Known rows, with every way that one mark hangs from another:
gelob{gorab{zere}}: -.10, -.09, .07, -.10, .04, -.06, -.14, -.22, -.28, .26, .04, .14, .17, .11, -.06, .17, -.06, .01, -.10, .18, -.18, -.29, .14, .03
tigi{zere{gorab} zuzite{kirov}}: -.02, .07, .07, .14, -.05, .11, .09, .13, .03, .21, -.08, -.10, -.10, -.06, -.16, .14, -.02, -.30, -.06, .04, -.01, .08, .07, .10
riso{dila}: -.06, -.11, .18, -.14, .20, -.09, .00, -.13, .08, -.04, -.01, .12, .04, -.15, -.07, .11, .00, .22, -.11, .24, .04, -.24, .12, .03
kirov{rotuf{tigi{zere}}}: .16, -.09, .07, -.14, -.35, .08, -.05, .03, .10, .13, -.16, .07, -.01, .13, .14, -.11, .00, .07, -.10, -.06, .01, -.19, -.21, .00
dila{riso tigi{rolo zere{gorab}}}: -.08, -.05, -.17, .27, -.15, .00, -.09, -.17, -.05, .00, .09, .06, .01, .07, -.05, -.11, .00, -.19, -.02, -.20, -.06, .24, -.12, -.12
riso{dila{tigi}}: .01, -.06, .13, -.09, .14, -.13, .02, -.06, .11, -.17, -.06, .22, .06, -.14, .00, .02, .00, .31, -.01, .22, -.04, -.14, -.07, -.06
dila{riso tigi}: -.04, .04, -.10, .09, -.05, -.14, -.06, -.16, -.08, .01, -.10, .23, .06, -.03, .12, -.03, .05, .32, -.04, .11, -.13, -.05, -.01, .00
rotuf{tigi{rolo{riso} zuzite{kirov}}}: -.02, .00, -.02, .13, -.10, -.02, .05, .05, -.11, .06, -.05, -.16, -.06, .10, .06, -.11, .00, .02, .19, .00, -.01, .19, .10, .24
zuzite{tigi{rolo{riso}}}: .02, -.03, -.14, .04, .21, -.07, -.09, -.02, -.15, -.26, .21, -.05, .07, .08, -.02, .02, -.04, .07, .05, -.11, .04, .00, .13, -.07
tigi{rolo}: -.02, -.12, .10, -.05, -.05, -.11, -.19, -.26, -.08, -.07, .07, .08, -.01, .07, -.12, .03, -.03, .03, -.02, .06, -.04, -.05, .11, .02
zuzite{tigi}: .04, .02, -.02, .01, .15, -.06, -.11, -.04, -.05, -.15, .02, .14, .03, -.04, -.04, .15, -.05, .22, -.09, .08, -.04, -.23, .13, -.09
kirov{rotuf{tigi{rolo}}}: .15, -.18, .05, -.15, -.24, .01, -.16, -.17, .03, .04, -.11, .03, -.04, .20, .08, -.07, .05, .08, -.03, -.06, -.11, -.03, -.04, .10
gorab{zere}: .01, -.01, .19, -.06, -.01, -.14, -.14, -.14, -.22, .16, .01, .12, .09, .11, -.01, .17, -.04, -.01, -.11, .21, -.10, -.36, .08, -.01
dila{riso tigi{zere zuzite}}: -.08, .01, -.27, .18, -.22, .00, .11, -.03, -.02, .01, .00, .16, .04, -.04, .12, -.11, .03, .15, .03, -.13, .00, .18, -.10, -.05
tigi{zere zuzite}: -.03, -.04, -.02, .00, -.15, .04, .07, -.01, -.02, .05, .05, .05, .00, -.03, -.04, .03, -.03, .00, -.01, -.03, .08, -.03, .00, -.03
rolo{tigi{zuzite}}: -.07, .16, -.08, -.13, .26, .02, -.03, -.08, -.03, .08, -.01, .01, -.06, -.15, .01, .15, .09, .17, .01, .15, -.13, -.04, .17, -.12
zuzite{kirov tigi{zere}}: .01, .08, .08, .12, -.09, -.01, -.12, .14, .10, -.15, -.06, .09, -.04, -.03, -.10, .07, -.12, .00, -.13, .02, .05, -.13, .05, .02
rolo{riso tigi{zere zuzite{kirov}}}: -.11, .30, -.07, .00, .14, .06, .09, .21, .03, .07, -.02, -.16, -.05, -.11, .05, -.01, .03, -.07, .06, .04, .03, .10, .06, -.01
rotuf{tigi{rolo}}: -.01, -.16, .12, .03, -.19, -.07, -.18, -.22, -.07, -.01, -.01, .08, -.03, .11, -.01, -.10, -.04, .12, .04, .06, -.06, -.09, .01, .02
zuzite{kirov tigi{rolo zere}}: -.02, -.04, .05, .17, -.15, -.02, -.22, .00, .11, -.26, .05, .04, -.06, .09, -.17, .00, -.12, -.14, -.06, -.13, .04, .07, .08, .04
tigi{rolo zere}: -.05, -.15, .10, .02, -.24, -.04, -.17, -.17, -.01, -.11, .14, .08, -.01, .10, -.13, -.07, -.08, -.11, -.04, -.11, .09, .00, -.01, -.06
zere{gorab}: .03, .04, .11, .00, .17, -.02, -.03, -.10, -.12, .21, -.02, .00, -.01, -.05, -.12, .19, .00, -.07, -.12, .19, -.09, -.21, .08, -.05
dila{tigi}: .06, .04, .07, -.02, -.05, -.14, -.07, -.07, -.05, -.08, -.10, .23, .04, -.03, .01, .01, -.02, .27, .01, .18, -.12, -.16, -.11, -.07
kirov{rotuf}: .16, -.03, .08, -.26, -.02, -.02, -.08, -.06, .02, .09, -.15, .08, .00, .06, .03, .12, .07, .12, -.16, .07, -.09, -.20, .05, .08
dila{riso tigi{zuzite}}: -.06, .03, -.24, .12, -.03, -.07, .09, -.10, -.10, .04, -.06, .16, .03, -.07, .12, .00, .09, .29, .04, .02, -.12, .14, .03, .03
tatazo{gorab{zere}}: .03, .03, .31, .00, .06, -.01, -.15, -.20, -.22, .17, -.04, .01, .02, .08, .13, .11, -.10, -.17, -.13, .16, -.07, -.39, .04, -.01

Rows:
.00, .04, .04, -.08, .25, -.13, .14, .07, .00, -.17, .01, .10, .13, -.12, .09, -.05, .01, .30, .07, .17, .04, -.12, -.11, -.07
rolo{riso{dila{tigi}}}
-.13, .15, .03, -.22, .56, -.06, .04, -.01, .03, -.04, .05, -.07, .06, -.21, .09, .07, .07, .22, -.02, .23, .04, -.18, .13, -.15
rolo{riso{dila} tigi}
-.07, -.13, -.11, .05, .21, .01, .01, .05, .08, -.38, .30, -.07, .10, -.01, -.03, -.07, -.08, -.03, .02, -.22, .23, .05, .02, -.13
zuzite{tigi{rolo{riso{dila}} zere}}
.07, .30, -.14, -.24, .30, .08, .07, .19, .06, .15, -.18, -.20, -.08, -.05, .13, .11, .18, .01, .01, .06, -.13, .12, .16, .14
rolo{riso tigi{zuzite{kirov{rotuf}}}}
.03, .12, .06, .20, .07, .06, -.07, .17, .08, .00, -.06, -.04, -.06, -.05, -.17, .16, -.09, -.23, -.15, .01, -.01, -.10, .05, -.03
zuzite{kirov tigi{zere{gorab}}}
-.05, -.01, .08, .07, -.07, -.01, .15, .16, .26, -.15, -.12, .10, -.03, -.15, -.05, -.05, -.03, .09, .05, .07, .04, .14, -.08, .08
riso{dila{tigi{zere zuzite{kirov}}}}
-.03, -.09, -.04, .00, -.02, .02, .17, .08, .16, -.19, .03, .14, .04, -.15, .01, -.07, -.01, .15, .07, -.01, .08, .07, -.17, -.10
riso{dila{tigi{zere zuzite}}}
.03, .08, -.09, .12, -.03, -.10, .07, .09, -.07, -.15, -.03, -.05, -.02, .05, .00, -.09, .02, .02, .23, -.03, -.07, .33, .02, .15
dila{tigi{rolo{riso} zuzite{kirov}}}
-.04, -.06, .01, .02, -.12, -.04, -.04, -.06, -.11, -.11, .20, -.05, .06, .12, -.03, -.13, -.07, -.13, .05, -.16, .17, .03, -.07, -.06
tigi{rolo{riso} zere}
.14, -.12, .15, -.09, -.29, -.01, -.19, -.08, .12, .07, -.24, .00, -.13, .19, .02, -.05, .04, -.01, -.04, .02, -.14, .03, .04, .27
zuzite{kirov{rotuf{tigi{rolo}}}}
-.05, .05, .09, .07, -.21, .02, .05, .10, .07, .07, -.10, .01, -.07, -.04, -.09, .04, -.04, -.08, -.03, .05, .04, .03, .07, .16
tigi{zere zuzite{kirov}}
-.06, -.20, -.07, .05, -.09, .01, .08, -.04, .17, -.30, .15, .09, .01, -.05, -.06, -.13, -.01, .00, .13, -.17, .09, .28, -.14, -.07
riso{dila{tigi{rolo zere zuzite}}}
-.01, .02, -.12, -.05, .28, -.05, .27, .14, -.01, -.15, .03, .03, .11, -.15, .13, -.02, .06, .26, .16, .08, .03, .06, -.06, -.02
rolo{riso{dila{tigi{zuzite}}}}
-.12, -.16, -.09, .00, .10, .05, .18, .02, .04, -.15, .28, -.15, .06, -.03, -.02, -.10, -.01, -.10, .11, -.19, .24, .22, .03, .00
tigi{rolo{riso{dila}} zere zuzite}
.17, -.07, -.07, -.18, -.15, .09, .06, .02, .02, .19, -.19, .01, -.04, .06, .17, .03, .11, .19, .00, -.01, -.11, -.05, -.01, .12
kirov{rotuf{tigi{zuzite}}}
-.14, .17, .00, -.09, .52, .08, .11, .11, .07, .06, .14, -.18, .05, -.21, .00, .07, .03, -.14, -.06, .07, .09, -.10, -.03, -.27
rolo{riso{dila} tigi{zere{gorab}}}
.14, .07, -.01, -.03, -.10, .18, .11, .20, .13, .26, -.18, -.14, -.12, .02, -.07, .15, .07, -.35, -.12, -.09, -.05, .14, .02, .18
tigi{zere{gorab} zuzite{kirov{rotuf}}}
.00, .05, .07, .21, -.19, .12, .10, .15, .03, .28, -.16, -.11, -.11, -.03, -.04, .02, -.04, -.22, .01, .04, -.03, .03, -.04, .10
rotuf{tigi{zere{gorab} zuzite{kirov}}}
-.05, -.19, .08, .02, -.11, -.07, -.06, -.10, .18, -.33, .11, .16, .03, -.02, -.09, -.15, -.07, .03, .04, -.08, .08, .10, -.17, -.13
riso{dila{tigi{rolo zere}}}
.19, -.04, .05, -.07, -.20, .15, -.02, .07, .06, .26, -.15, -.05, -.04, .09, .07, -.01, .02, -.16, -.12, -.08, -.03, -.16, -.21, -.05
kirov{rotuf{tigi{zere{gorab}}}}
.04, .01, -.20, .06, .03, -.08, .09, .00, -.16, -.18, .11, -.01, .05, .05, .05, -.10, .04, .08, .25, -.11, -.04, .26, -.06, -.03
dila{tigi{rolo{riso} zuzite}}
-.05, .01, -.04, .11, -.16, .01, .07, .10, -.03, -.05, .09, -.16, -.04, .09, -.07, -.09, -.04, -.22, .12, -.16, .13, .26, .07, .17
tigi{rolo{riso} zere zuzite{kirov}}
-.07, -.18, -.08, .00, .14, .02, .17, -.03, -.03, -.07, .12, -.13, .04, -.01, .11, -.12, .04, .14, .19, -.03, .10, .14, .07, .07
rotuf{tigi{rolo{riso{dila}} zuzite}}
.04, .04, -.04, .14, .12, .09, -.06, .07, -.01, -.01, .09, -.01, .02, -.05, -.11, .15, -.08, -.15, -.13, -.07, .03, -.15, -.03, -.22
zuzite{tigi{zere{gorab}}}
-.09, .32, -.06, -.06, .33, -.01, .06, .14, -.05, .11, -.09, -.16, -.05, -.14, .06, .10, .09, .08, .07, .18, -.09, .06, .21, .06
rolo{riso tigi{zuzite{kirov}}}
-.10, .24, -.03, -.11, .18, .00, -.03, .07, -.06, .01, .08, -.05, .05, -.07, .09, -.05, -.01, .04, -.01, .03, .07, -.15, -.06, -.23
rolo{riso tigi{zere}}
-.02, -.06, -.02, .07, -.29, .07, .07, .02, -.01, .10, -.04, .04, -.02, .00, .08, -.10, -.04, .10, .06, -.03, .06, -.08, -.11, -.03
rotuf{tigi{zere zuzite}}
.04, .04, -.08, .15, -.02, -.02, .02, .05, -.13, -.09, .15, -.08, .06, .09, -.04, -.14, -.06, -.26, .12, -.18, .04, .15, -.26, -.20
dila{tigi{rolo{riso} zere{gorab}}}
.09, -.11, -.01, -.06, -.33, .10, -.04, .03, .17, -.01, -.07, -.08, -.12, .15, -.08, -.01, .04, -.27, -.04, -.23, .01, .30, .05, .26
tigi{rolo zere zuzite{kirov{rotuf}}}
.00, .01, -.04, .09, .00, .13, .12, .04, -.06, .19, .07, -.07, -.03, -.06, -.11, .13, -.01, -.23, -.03, -.05, .03, .02, -.02, -.08
tigi{zere{gorab} zuzite}
.15, .04, .03, -.15, -.07, .05, .04, .09, .10, .16, -.25, -.02, -.10, .02, .00, .17, .10, .01, -.09, .07, -.11, .05, .18, .31
tigi{zuzite{kirov{rotuf}}}
-.10, -.10, -.14, .19, -.30, -.09, -.13, -.21, .00, -.16, .08, .17, .03, .09, .02, -.22, -.02, .05, .01, -.18, .00, .19, -.11, -.08
dila{riso tigi{rolo zere}}
.15, -.01, .16, -.08, -.41, .06, -.08, .11, .18, .16, -.31, .04, -.08, .13, .08, -.09, -.01, .01, -.11, .02, -.02, -.14, -.15, .18
zuzite{kirov{rotuf{tigi{zere}}}}
.16, -.16, .01, -.02, -.27, .14, -.11, -.05, .07, .14, -.04, -.10, -.07, .19, -.01, -.08, .01, -.30, -.06, -.21, -.04, .05, -.18, -.03
kirov{rotuf{tigi{rolo zere{gorab}}}}
-.08, -.11, .04, .04, .23, .03, .09, .00, .00, -.05, .26, -.18, .06, -.02, -.11, -.02, -.04, -.31, .00, -.12, .19, .06, -.03, -.09
tigi{rolo{riso{dila}} zere{gorab}}
-.07, .28, -.05, -.03, .35, .08, .02, .10, -.09, .16, .09, -.18, .02, -.11, .00, .04, .01, -.20, -.03, .02, .02, -.12, -.07, -.29
rolo{riso tigi{zere{gorab}}}
-.08, -.13, .07, -.10, .26, -.10, .03, -.11, -.03, -.16, .18, -.05, .07, -.01, -.04, -.01, .00, .07, .03, .04, .12, -.01, .13, .04
tigi{rolo{riso{dila}}}
-.08, .26, -.16, -.13, .39, .01, .09, .05, -.13, .07, .07, -.10, .01, -.14, .11, .09, .10, .15, .09, .09, -.04, -.01, .14, -.12
rolo{riso tigi{zuzite}}
.15, -.02, .07, -.09, -.17, -.03, -.05, .05, .01, .06, -.19, -.12, -.05, .22, .12, -.12, .04, -.02, .04, -.04, -.05, .06, .01, .29
zuzite{kirov{rotuf{tigi{rolo{riso}}}}}
